What can hang from each mark:
kivo: begev mopagat pebid sunut
pebid: kelo
kelo: pebid sepud
mopagat: kivo tidig
tidig: pebid sunut
begev: kelo tidig

Known rows, with every way that one mark hangs from another:
begev{kelo tidig{pebid}}: [-58.6  11.1   6.9 -15.7  18.7  -2.6  49.6  -2.2 -49.8  30.0   0.6  22.0
  -9.7  27.1  -9.6 -27.2  12.0  19.3 -16.5]
begev{tidig}: [-24.8  -0.1  -2.8  -9.9  -1.9   3.7  28.7   8.4 -15.3   2.8   9.0  -1.6
   0.8  20.3   2.2 -17.1   3.7 -12.8   0.4]
pebid{kelo}: [  1.1 -16.8 -20.1 -11.3 -26.3  -9.3  15.3 -14.3   8.3 -33.8   2.0  -6.7
   5.2  -9.5   1.3 -18.6 -32.7 -18.6  20.9]
begev{kelo{pebid}}: [-25.3  18.6 -49.5   4.7  11.4   8.2  37.9 -25.6 -15.3 -25.2 -15.9  -4.9
 -32.2  41.7  12.4 -35.4 -30.9  17.5  -0.7]
kivo{mopagat}: [ 43.3 -13.1   3.4  13.2  -9.2  31.4   9.9  -8.3   0.0  -9.4  -1.7   1.3
  -6.0  16.1  16.8  -6.6 -21.3  -9.6   1.0]
begev{kelo{pebid sepud} tidig}: [-52.2  16.2 -65.8 -15.4  23.2   1.9  24.4 -14.0 -44.0  -6.4 -17.7   9.7
 -33.0  63.9 -26.8 -50.8 -34.4  33.4  -9.5]
begev{kelo tidig{sunut}}: [-32.4  -1.0   6.4 -13.0   9.7   7.7  29.3  -5.0 -21.8 -40.3  -6.7  14.4
  12.8  29.0   8.4 -14.8  17.3  33.5 -41.1]
tidig{pebid sunut}: [ -2.4   5.7  -2.4  -6.1  -0.3  -1.1  -8.7  11.9   8.3  17.0 -15.2  18.1
  -3.7   4.0  30.2  -9.6   1.4  19.4   9.1]
mopagat{kivo{begev{tidig}}}: [-32.5 -13.5  26.8   2.1  14.3 -23.4  25.7  -0.6   8.7  -3.8  17.4   5.2
  31.0  14.6 -18.9  29.2  16.4 -22.8  -3.3]
kivo{mopagat sunut}: [ 62.7 -21.9 -10.7   7.7  -1.8  45.7   2.0  -4.3  -6.5   6.9 -16.1  -8.7
  11.1  -0.1  17.5  -1.3 -18.9 -20.9   7.6]
mopagat{kivo tidig{pebid sunut}}: [ -8.3  35.1  13.5  30.6  17.8  -8.6 -16.3   6.1   9.6  -0.6  10.1  -5.3
   1.1 -13.0  -1.9 -15.5  43.0  25.5  31.2]
mopagat{tidig{pebid{kelo{sepud}} sunut}}: [-11.0   8.4 -33.2 -15.9 -11.1 -17.0 -52.6  17.4  -2.4  -5.3 -14.5  -6.1
  -4.6 -20.0 -12.2 -37.7 -10.4  45.7  25.3]
mopagat{kivo}: [  3.2  11.5  -0.5  34.3   9.3 -14.3  24.9 -19.1  15.9 -29.8  14.9  12.5
  -8.9   3.8  -8.4  -9.3   6.0 -20.5  28.9]
mopagat{kivo tidig}: [ -5.0  34.1   6.0  42.7   4.4  -8.0   7.1  -2.6   7.9 -28.6  19.0 -15.8
 -17.6 -12.4 -12.2 -23.5  29.5  -9.9  36.7]
tidig{pebid{kelo}}: [-15.2  -9.7 -18.0 -19.9 -13.7 -15.8   9.9  -8.6  -4.1  14.3  -0.9   6.6
   2.0 -14.5  -6.2 -22.2 -26.2  -2.5  28.3]
mopagat{kivo{begev pebid sunut} tidig}: [ 21.0  10.0  44.5  21.7   1.3  -7.3 -23.4  10.1  28.6  19.3  18.9 -25.6
  -0.8 -47.2  -6.6  54.5  38.0 -39.0   4.4]
mopagat{kivo{sunut} tidig}: [ 12.2  26.6 -10.5  33.6  10.7   9.3   2.5  -1.0   5.4 -15.8   8.8 -27.5
   2.4 -24.4 -12.2 -19.8  36.4 -25.8  43.8]
mopagat{tidig}: [ -9.0  27.5  -1.3  19.2 -16.7   4.0   1.5  15.5   2.5 -10.0   3.6 -28.1
 -24.7  -6.9  17.9 -28.9  16.2  -4.7  23.4]
kivo{sunut}: [ 20.8  -0.7 -21.3   0.1  -8.2  16.6   7.2   1.6   2.6   6.3 -16.1  -8.5
  -2.2 -10.4  21.2 -10.6  -4.3 -28.1  27.6]
kelo{pebid}: [ -7.9  16.8 -51.8   5.3   0.7   7.8  15.3  -6.6   2.7  -2.2 -12.8 -10.3
 -23.8  31.7  15.6 -25.7 -36.0  -5.8  22.2]
tidig{sunut}: [ 11.4   1.3  -2.4   4.3 -10.5   2.7  -3.2   5.0  21.0 -32.7 -10.4   5.7
   6.1   8.4  32.2  -4.1  -1.1   9.7  -0.8]
kivo{mopagat{tidig} pebid sunut}: [ 72.0   1.6  30.7  18.8 -13.5  48.8 -24.4  13.7  -3.8  24.9   7.2 -30.0
 -14.8 -34.6  13.9  21.1  13.1 -27.3  -9.2]
tidig{pebid}: [-10.6  14.7  -5.6   1.6  -4.1  -4.7  13.4   6.8  -5.7  38.3  -4.4  12.3
 -23.0   2.7  17.0 -20.3  -3.4   0.6  23.9]
kelo{pebid sepud}: [ -6.4  17.1 -76.0  -0.3  -3.5  -3.1  -8.8  -4.8  -0.1   1.9 -23.0   0.7
 -40.3  38.6  -3.5 -42.9 -48.1  10.2  29.5]

Rows:
[-49.6   4.4   9.2 -21.9  24.1   1.4  30.2  -0.1 -33.2  10.4  -8.1  26.0
   7.0  25.6   2.1 -18.2  19.1  46.5 -34.2] => begev{kelo tidig{pebid sunut}}
[ -2.7 -15.0 -39.6 -26.8 -12.8 -20.6 -33.5  -1.0   5.0  -2.2 -20.2  24.4
   3.5  -4.4  -8.0 -28.2 -32.3  34.4  19.6] => tidig{pebid{kelo{sepud}} sunut}
[ 13.8 -26.5  34.1  -1.7 -18.0 -38.8  -3.1 -22.6  36.8 -21.8  31.6   8.1
  16.9 -34.3 -20.2  57.9  -5.7 -40.6  -9.3] => mopagat{kivo{begev pebid{kelo}}}
[  4.3 -19.3  42.2  -5.1  14.0  -6.4   1.8   1.8  12.1  30.2  21.1   3.1
  28.0 -17.5 -23.6  61.8  27.0 -49.6 -23.0] => mopagat{kivo{begev{tidig} pebid sunut}}
[ 13.2 -12.4   4.1   9.7   8.9 -11.2  -1.1  -6.9  25.0  -1.9  -4.0  -3.8
  27.9 -16.9  -1.7  33.0   8.8 -38.1  21.4] => mopagat{kivo{begev sunut}}
[ 81.2 -18.4  25.2   7.0 -10.1  45.6 -12.8  -4.0   3.4  27.2   4.2  -3.5
  -7.5 -18.5  17.7  29.5 -13.3 -32.3 -18.3] => kivo{mopagat pebid sunut}
[ 36.7 -41.8  65.3 -19.7  -7.8  23.7 -25.9  18.4  11.7  16.6   6.9  10.1
  39.0   5.4  21.3  74.3   7.2  -0.9 -78.4] => kivo{begev{tidig{sunut}} mopagat pebid}
[-31.5 -21.1 -33.5 -45.9   1.3 -16.2 -24.0   8.3 -20.0   9.9 -11.4  24.1
  24.0   6.1 -25.4 -26.3 -23.1  38.1   0.0] => begev{tidig{pebid{kelo{sepud}} sunut}}
[ 71.6 -59.6  26.6 -26.1 -24.8  21.5 -26.0  -7.2  15.3  13.0  -1.5 -11.5
  34.9 -38.2   3.8  70.3 -33.1 -43.2 -28.8] => kivo{begev mopagat pebid{kelo} sunut}
[-32.5   0.8 -16.5 -18.6   7.6  -2.4   6.6   0.7 -27.5 -34.1 -13.7  25.6
  -5.9  35.5  -8.8 -32.2   3.1  47.9 -33.4] => begev{kelo{sepud} tidig{sunut}}
[ 39.4 -18.5 -25.3 -23.5 -28.1  -8.0 -31.7  -5.2   3.1   4.9  -1.1   2.5
 -16.6 -35.0 -16.9   3.0 -37.0 -27.9  11.4] => kivo{pebid{kelo{sepud}} sunut}
[-50.2  13.4 -42.6 -12.2  25.3  12.7  52.2 -17.1 -36.1 -12.7  -9.0  -2.9
 -13.8  52.6  -8.3 -32.1 -16.9  15.6 -19.4] => begev{kelo{pebid} tidig}
[-12.5  -6.8 -41.7 -27.3 -15.1 -27.4 -17.1  -4.2  -9.3  16.1 -11.2  21.2
 -16.5  -3.9 -22.7 -41.4 -41.6  12.9  34.7] => tidig{pebid{kelo{sepud}}}
[ 11.8  37.5  40.7  41.4  -3.6 -11.8  -2.4  -2.5  18.2 -10.0  41.6 -13.5
 -34.5 -28.7 -10.5  13.0  34.7 -23.7  12.5] => mopagat{kivo{pebid} tidig}
[-27.8  23.6  28.1  22.7  14.3 -25.1  -9.0  14.0  14.6  34.1  11.0  -9.0
  -3.3 -17.8 -11.8  14.1  34.5  -0.9  27.5] => mopagat{kivo{begev} tidig{pebid}}
[ 29.8 -17.7  30.9 -10.7 -17.6   1.9 -14.4  16.3  24.5  37.9  -4.9  -5.9
   2.5 -30.9  27.3  58.4  -0.6 -47.8 -16.6] => kivo{begev pebid sunut}
[-58.5  15.5 -19.4 -21.8  16.2 -12.9  23.5   1.9 -49.4  34.0 -10.3  33.3
 -33.2  36.0 -28.2 -43.9  -1.5  41.9 -11.6] => begev{kelo{sepud} tidig{pebid}}
[  6.2  19.1  57.9  31.2  -6.7 -23.0 -17.6   9.9  31.7   6.8  32.9 -16.2
 -14.1 -31.4  -4.3  51.0  36.6 -25.4  -7.2] => mopagat{kivo{begev pebid} tidig}
[ -5.1  -8.1   8.7  12.4  20.0 -11.9  25.5 -26.3   6.6 -21.0  -8.1   3.4
  16.0  -6.0 -10.2  24.3  16.0 -14.6  -2.6] => mopagat{kivo{begev{kelo} sunut}}
[-24.3 -19.8  27.4   1.6  16.3 -18.3   1.8   1.5  22.5 -23.2   6.8  14.7
  49.0  13.0  -5.3  39.7  28.1   1.5 -24.0] => mopagat{kivo{begev{tidig{sunut}}}}
[ 18.5  15.5  12.7  17.3  -1.4  31.7 -10.6  17.0 -15.0  39.5  -0.6 -13.9
 -16.6  -1.6  10.8 -21.8   5.7  14.1  13.7] => kivo{mopagat{tidig{pebid}}}
[-42.1   9.7 -63.3 -22.3  24.4   8.1   4.8  -9.6 -29.8 -24.0 -29.6  16.0
 -10.9  59.2 -14.1 -41.7 -24.4  57.7 -28.7] => begev{kelo{pebid sepud} tidig{sunut}}
[ 30.1   8.2  14.2  12.9   3.3  35.6 -27.6  20.1  -5.4  20.3  -9.5  -9.1
   1.3  -2.9  23.2 -11.1  13.5  37.1  -3.2] => kivo{mopagat{tidig{pebid sunut}}}
[-30.2 -24.9  -9.2 -40.9   3.8  -7.3   0.5   4.8 -12.8   4.0  -1.3  12.0
  43.0  -4.2 -10.8 -14.0  -7.3  21.0  -7.6] => begev{tidig{pebid{kelo} sunut}}
[ -6.7 -22.5  53.6 -22.2 -12.1  -9.3 -15.6  24.4  23.4  13.0  10.3   8.3
  22.8  -4.9  22.4  66.0  18.9  -8.8 -60.1] => kivo{begev{tidig{sunut}} pebid}
[ 38.0 -12.1  34.6  10.4 -14.2  26.0 -35.9  26.6  23.2 -13.1 -17.6 -24.9
  28.3  -5.8  39.2  33.0   9.9  17.9 -29.3] => kivo{begev mopagat{tidig{sunut}}}
[ -2.8   9.9  28.7  29.1   1.3 -16.2 -21.7  11.8  35.5 -36.6   2.9 -15.9
  25.8 -18.2  10.5  27.6  39.3   9.4   4.6] => mopagat{kivo{begev} tidig{sunut}}
[-22.6  21.2 -70.4  -0.6   8.9  -3.0  12.3 -21.8 -20.6 -17.0 -25.7   7.7
 -52.1  50.8  -7.8 -51.1 -43.6  34.9   6.4] => begev{kelo{pebid sepud}}
[ 71.8 -20.9  13.2  -2.3 -19.2  40.7 -25.8  -1.5  -8.9   1.4  12.7 -37.2
   8.3 -51.8  -5.4  20.1 -13.5 -30.7  -5.2] => kivo{mopagat{tidig} pebid{kelo} sunut}
[ 14.2  -6.4  39.7  17.0  10.2 -14.1  13.4 -24.1  11.9   0.2   9.3  11.6
  -1.2 -20.8  -9.1  58.9  22.7 -28.9 -27.9] => mopagat{kivo{begev{kelo} pebid sunut}}
[-42.8 -17.1 -15.4 -36.9   0.4 -12.6  20.4  -0.1 -28.8  23.1  10.4   7.7
  17.6   0.9 -21.5 -20.4 -19.7  -3.2   8.4] => begev{tidig{pebid{kelo}}}
[  4.6  28.7   9.6  40.4   7.9  -1.4 -10.0  -3.0  20.8 -47.4  11.5 -11.8
   4.0 -10.6   2.8 -12.3  36.3  14.0  18.6] => mopagat{kivo tidig{sunut}}
